What can hang from each mark:
tarad: romuv tazefo
momer: bofe
tazefo: tarad timav
timav: dudaz
nomif: bofe romuv
bofe: dudaz momer nomif
dudaz: bofe timav
romuv: nomif tarad

Every row comes from one small tree of marks. The marks that hang from a mark follow it in brackets, in alphabetical order. Every link used is in the known rows. Which tree was each row made from?
Known rows:
bofe{dudaz{timav} momer nomif}: [ 0.29 -0.04  0.07  0.19 -0.02 -0.15 -0.12 -0.05  0.03 -0.15  0.05  0.35
  0.14  0.42  0.16 -0.38  0.15  0.24 -0.09 -0.18 -0.05 -0.08  0.29  0.00
 -0.33]
bofe{dudaz momer nomif{romuv{tarad}}}: [ 0.11  0.00 -0.15  0.25 -0.01 -0.27 -0.18 -0.12  0.12 -0.16 -0.28  0.12
  0.08  0.50  0.47 -0.53  0.22  0.01 -0.12 -0.22  0.34  0.05  0.27 -0.04
 -0.25]
tazefo{tarad{romuv{nomif}} timav{dudaz}}: [ 0.33  0.31  0.13 -0.29 -0.05 -0.36 -0.08 -0.06  0.01 -0.44 -0.21 -0.04
 -0.43  0.55  0.11 -0.03 -0.11 -0.05 -0.41 -0.23  0.36  0.00  0.39  0.12
 -0.25]
momer{bofe{dudaz{timav} nomif{romuv}}}: [ 0.14  0.09 -0.14  0.08 -0.06 -0.05 -0.19  0.04 -0.08 -0.16 -0.12  0.15
  0.03  0.29  0.25 -0.50  0.19  0.24 -0.24 -0.25  0.06 -0.13  0.10  0.02
 -0.35]
momer{bofe{dudaz{timav}}}: [ 0.32 -0.04  0.00 -0.03 -0.20 -0.07 -0.19  0.04 -0.11 -0.06 -0.08  0.23
 -0.10  0.36  0.22 -0.36  0.15  0.15 -0.19 -0.23 -0.16 -0.08  0.11  0.07
 -0.20]
romuv{nomif{bofe{dudaz{timav}}}}: [ 0.43  0.18  0.12  0.15 -0.04 -0.29 -0.17 -0.12  0.08 -0.05 -0.24  0.24
 -0.19  0.39 -0.04 -0.11  0.07  0.01 -0.17 -0.22  0.06  0.06  0.16  0.18
 -0.30]
momer{bofe{dudaz{timav} nomif{romuv{tarad}}}}: [ 0.19  0.13 -0.22  0.13 -0.16 -0.09 -0.26  0.02 -0.02 -0.08 -0.25  0.14
 -0.03  0.34  0.41 -0.51  0.32  0.20 -0.29 -0.31  0.21 -0.07  0.08 -0.02
 -0.30]
bofe{dudaz momer nomif{romuv}}: [ 0.05 -0.05 -0.07  0.19  0.07 -0.22 -0.10 -0.09  0.08 -0.26 -0.14  0.12
  0.13  0.44  0.31 -0.49  0.08  0.08 -0.07 -0.19  0.19  0.02  0.27  0.02
 -0.27]
tarad{romuv tazefo{timav{dudaz}}}: [ 0.17  0.04  0.04 -0.40 -0.02 -0.39 -0.12 -0.11  0.00 -0.10  0.06 -0.04
 -0.20  0.59 -0.05 -0.03  0.09  0.13 -0.44  0.02  0.36  0.01  0.26 -0.05
 -0.22]
nomif{romuv}: [ 0.01  0.04 -0.02 -0.18 -0.01 -0.10 -0.18 -0.04  0.06 -0.05 -0.17 -0.08
 -0.13  0.22  0.20 -0.33  0.02 -0.22 -0.28 -0.02  0.22  0.11  0.04  0.08
 -0.03]
dudaz{bofe timav}: [ 0.29  0.16  0.14 -0.15 -0.20 -0.07 -0.24  0.07  0.06  0.11 -0.03  0.27
 -0.16  0.14  0.06 -0.24  0.15  0.00 -0.21 -0.01  0.00  0.01  0.04  0.01
 -0.27]
tazefo{timav{dudaz}}: [ 0.19  0.09  0.04 -0.15 -0.14 -0.24 -0.04 -0.07 -0.02 -0.06 -0.05 -0.06
 -0.24  0.39  0.10 -0.13 -0.13  0.03 -0.33 -0.15  0.11 -0.07  0.22 -0.04
 -0.06]
timav{dudaz{bofe{momer nomif{romuv}}}}: [ 0.05  0.11  0.01  0.16 -0.09 -0.29 -0.17 -0.09  0.17 -0.08 -0.14  0.17
  0.01  0.38  0.21 -0.45  0.08  0.15  0.01 -0.12  0.24  0.01  0.34 -0.11
 -0.45]
timav{dudaz{bofe{momer nomif}}}: [ 0.20  0.08  0.11  0.22 -0.11 -0.25 -0.06 -0.09  0.09 -0.05 -0.04  0.21
  0.03  0.39  0.11 -0.37  0.04  0.20  0.06 -0.12  0.04 -0.05  0.37 -0.07
 -0.35]
nomif{bofe{dudaz{timav} momer} romuv}: [ 0.25  0.03 -0.01  0.04 -0.15 -0.37 -0.24 -0.20  0.27 -0.05 -0.33  0.38
 -0.05  0.45  0.27 -0.29  0.17  0.05 -0.04 -0.12  0.21  0.09  0.19 -0.05
 -0.38]
nomif{bofe{momer} romuv{tarad{tazefo{timav}}}}: [ 0.27  0.13 -0.18 -0.10 -0.10 -0.40 -0.26 -0.29  0.23 -0.07 -0.54  0.17
 -0.22  0.55  0.34 -0.24  0.34 -0.16 -0.29  0.09  0.67  0.05  0.03 -0.15
 -0.27]
dudaz{bofe{momer nomif{romuv}} timav}: [ 0.18  0.18  0.02  0.05 -0.08 -0.14 -0.29  0.01  0.14 -0.09 -0.13  0.38
  0.05  0.18  0.19 -0.46  0.24  0.11 -0.08 -0.02  0.20 -0.01  0.12 -0.08
 -0.46]
momer{bofe{dudaz}}: [ 0.24 -0.12 -0.05  0.05 -0.14 -0.09 -0.07 -0.03 -0.11 -0.12 -0.13  0.05
 -0.08  0.42  0.26 -0.41  0.04  0.04 -0.14 -0.21 -0.12 -0.04  0.15  0.13
 -0.09]
dudaz{bofe{momer nomif} timav}: [ 0.33  0.15  0.13  0.12 -0.10 -0.08 -0.18  0.01  0.06 -0.07  0.00  0.44
  0.09  0.20  0.09 -0.37  0.21  0.17 -0.05 -0.02  0.00 -0.07  0.15 -0.04
 -0.38]
tarad{romuv tazefo}: [ 0.10 -0.06  0.10 -0.37  0.09 -0.21 -0.17 -0.07  0.01 -0.07  0.05  0.03
 -0.03  0.44 -0.06 -0.15  0.22 -0.06 -0.31  0.17  0.28  0.12  0.12  0.09
 -0.12]
nomif{bofe{dudaz momer}}: [ 0.31 -0.09  0.05  0.17 -0.13 -0.35 -0.04 -0.24  0.17 -0.06 -0.28  0.25
  0.02  0.53  0.22 -0.22  0.01 -0.02  0.06 -0.12  0.05  0.06  0.26  0.05
 -0.19]

Which tree is each row?
[ 0.40  0.01  0.07  0.30 -0.01 -0.41 -0.12 -0.23  0.15 -0.23 -0.37  0.26
 -0.10  0.56  0.11 -0.22  0.03 -0.09  0.07 -0.19  0.07  0.10  0.27  0.19
 -0.26] : romuv{nomif{bofe{dudaz momer}}}
[ 0.27  0.09  0.13 -0.16  0.16 -0.35 -0.17 -0.22  0.07 -0.15 -0.22  0.08
 -0.13  0.48 -0.22 -0.01  0.20 -0.12 -0.25  0.12  0.40  0.15  0.11  0.22
 -0.22] : tarad{romuv{nomif{bofe}} tazefo}
[ 0.38  0.23  0.17 -0.05 -0.02 -0.37 -0.02 -0.16  0.14 -0.32 -0.38  0.06
 -0.26  0.58  0.12 -0.01 -0.04 -0.10 -0.21 -0.24  0.30  0.13  0.31  0.22
 -0.31] : tazefo{tarad{romuv{nomif{bofe{dudaz}}}}}
[ 0.12  0.02 -0.26  0.10 -0.01 -0.11 -0.22 -0.07 -0.05 -0.07 -0.27  0.00
 -0.03  0.55  0.35 -0.54  0.41  0.10 -0.31 -0.16  0.39 -0.06  0.10 -0.04
 -0.27] : momer{bofe{dudaz nomif{romuv{tarad{tazefo}}}}}
[ 0.31  0.07 -0.08  0.12 -0.24 -0.42 -0.31 -0.21  0.30  0.02 -0.48  0.35
 -0.09  0.51  0.43 -0.29  0.30 -0.02 -0.08 -0.16  0.34  0.12  0.16 -0.11
 -0.37] : nomif{bofe{dudaz{timav} momer} romuv{tarad}}
[ 0.32 -0.11  0.09  0.04 -0.15 -0.23 -0.23 -0.07  0.06 -0.09 -0.04  0.37
 -0.01  0.47  0.22 -0.33  0.14  0.08 -0.06 -0.15 -0.09  0.01  0.27  0.00
 -0.25] : bofe{dudaz{timav} momer}
[ 0.32  0.22  0.11 -0.24 -0.04 -0.50 -0.24 -0.06  0.00 -0.17 -0.09  0.09
 -0.37  0.60 -0.14 -0.07  0.15  0.11 -0.30 -0.03  0.40  0.01  0.24  0.06
 -0.46] : tarad{romuv{nomif} tazefo{timav{dudaz{bofe}}}}
[ 0.28  0.12  0.05 -0.33  0.17 -0.31 -0.22 -0.05 -0.07 -0.32 -0.09  0.04
 -0.25  0.50 -0.12 -0.11  0.15 -0.10 -0.47  0.06  0.39  0.06  0.09  0.18
 -0.20] : tarad{romuv{nomif} tazefo{timav}}
[ 0.41  0.18  0.18 -0.05  0.01 -0.37 -0.11 -0.24  0.18 -0.45 -0.47  0.23
 -0.20  0.50  0.15 -0.08  0.07 -0.23 -0.07 -0.06  0.33  0.13  0.33  0.22
 -0.27] : tazefo{tarad{romuv{nomif{bofe{momer}}}}}
[ 0.45  0.06  0.16  0.09 -0.03 -0.53 -0.27 -0.20  0.17 -0.27 -0.25  0.44
 -0.04  0.58 -0.01 -0.11  0.16  0.06 -0.03 -0.15  0.15  0.13  0.31  0.17
 -0.46] : tarad{romuv{nomif{bofe{dudaz{timav} momer}}}}
[ 0.20  0.06 -0.11  0.21 -0.09 -0.25 -0.31 -0.05  0.12 -0.13 -0.21  0.29
  0.06  0.45  0.41 -0.50  0.32  0.12 -0.17 -0.22  0.30  0.00  0.24 -0.09
 -0.36] : bofe{dudaz{timav} momer nomif{romuv{tarad}}}
[ 0.14  0.18  0.11  0.12 -0.10 -0.17  0.02 -0.03  0.05  0.08  0.04  0.02
 -0.02  0.29  0.01 -0.27 -0.02  0.19 -0.12 -0.16  0.06 -0.04  0.26 -0.03
 -0.26] : timav{dudaz{bofe{nomif}}}
[ 0.15  0.14 -0.19 -0.27 -0.05 -0.21 -0.28 -0.09  0.03 -0.04 -0.31 -0.06
 -0.30  0.44  0.30 -0.29  0.28 -0.18 -0.54  0.05  0.61  0.05 -0.03 -0.07
 -0.11] : nomif{romuv{tarad{tazefo{timav}}}}
[ 0.42  0.14  0.02  0.26 -0.08 -0.37 -0.21 -0.26  0.14 -0.16 -0.54  0.23
 -0.15  0.46  0.19 -0.22  0.17 -0.29 -0.01 -0.10  0.28  0.14  0.16  0.16
 -0.12] : romuv{nomif{bofe{momer}} tarad}
[ 0.20  0.04  0.00 -0.23 -0.05 -0.23 -0.10 -0.11 -0.05  0.03 -0.02 -0.05
 -0.26  0.54  0.02 -0.12  0.06  0.06 -0.41  0.00  0.26 -0.06  0.18 -0.09
 -0.13] : tarad{tazefo{timav{dudaz}}}
[ 0.14  0.01 -0.04  0.12  0.00 -0.19 -0.24 -0.04  0.10 -0.19 -0.07  0.29
  0.12  0.39  0.26 -0.47  0.18  0.20 -0.13 -0.18  0.14 -0.02  0.24 -0.05
 -0.39] : bofe{dudaz{timav} momer nomif{romuv}}
[ 0.40  0.16  0.15 -0.02 -0.02 -0.43 -0.19 -0.13  0.12 -0.15 -0.18  0.27
 -0.12  0.47 -0.12 -0.01  0.09  0.04 -0.19 -0.17  0.17  0.14  0.21  0.21
 -0.39] : tarad{romuv{nomif{bofe{dudaz{timav}}}}}
[ 0.23  0.11  0.08 -0.38 -0.14 -0.44 -0.17 -0.05  0.06  0.01  0.00  0.08
 -0.25  0.56 -0.05 -0.07  0.14  0.18 -0.34  0.01  0.37  0.00  0.23 -0.09
 -0.41] : tarad{romuv tazefo{timav{dudaz{bofe}}}}
[ 0.18  0.31 -0.16 -0.11 -0.05 -0.18 -0.24 -0.01  0.05  0.00 -0.24  0.02
 -0.20  0.34  0.24 -0.36  0.32  0.01 -0.46 -0.01  0.63 -0.05 -0.05 -0.14
 -0.36] : dudaz{bofe{nomif{romuv{tarad{tazefo{timav}}}}}}
[ 0.27  0.17  0.13 -0.08  0.07 -0.36 -0.10 -0.19  0.10 -0.22 -0.28  0.04
 -0.10  0.34 -0.13 -0.03  0.00 -0.17 -0.18 -0.02  0.27  0.17  0.14  0.28
 -0.15] : tarad{romuv{nomif{bofe}}}
[ 0.24  0.23 -0.05  0.10 -0.17 -0.20 -0.35 -0.01  0.18 -0.04 -0.27  0.38
 -0.01  0.23  0.35 -0.50  0.39  0.06 -0.11 -0.07  0.36  0.02  0.11 -0.13
 -0.46] : dudaz{bofe{momer nomif{romuv{tarad}}} timav}
[ 0.11 -0.05 -0.16  0.17  0.05 -0.26 -0.25 -0.14  0.09 -0.11 -0.21  0.14
  0.05  0.64  0.37 -0.53  0.42  0.07 -0.18 -0.06  0.47  0.04  0.26 -0.09
 -0.32] : bofe{dudaz momer nomif{romuv{tarad{tazefo}}}}
[ 0.20 -0.03 -0.08  0.20 -0.02 -0.03  0.03 -0.01 -0.14 -0.16 -0.06  0.04
  0.07  0.36  0.21 -0.45  0.02  0.19 -0.15 -0.25 -0.09 -0.13  0.17  0.12
 -0.14] : momer{bofe{dudaz nomif}}
[ 0.42  0.05  0.01  0.37 -0.07 -0.47 -0.18 -0.26  0.16 -0.17 -0.52  0.25
 -0.15  0.64  0.26 -0.27  0.15 -0.16  0.03 -0.25  0.24  0.12  0.27  0.13
 -0.23] : romuv{nomif{bofe{dudaz momer}} tarad}
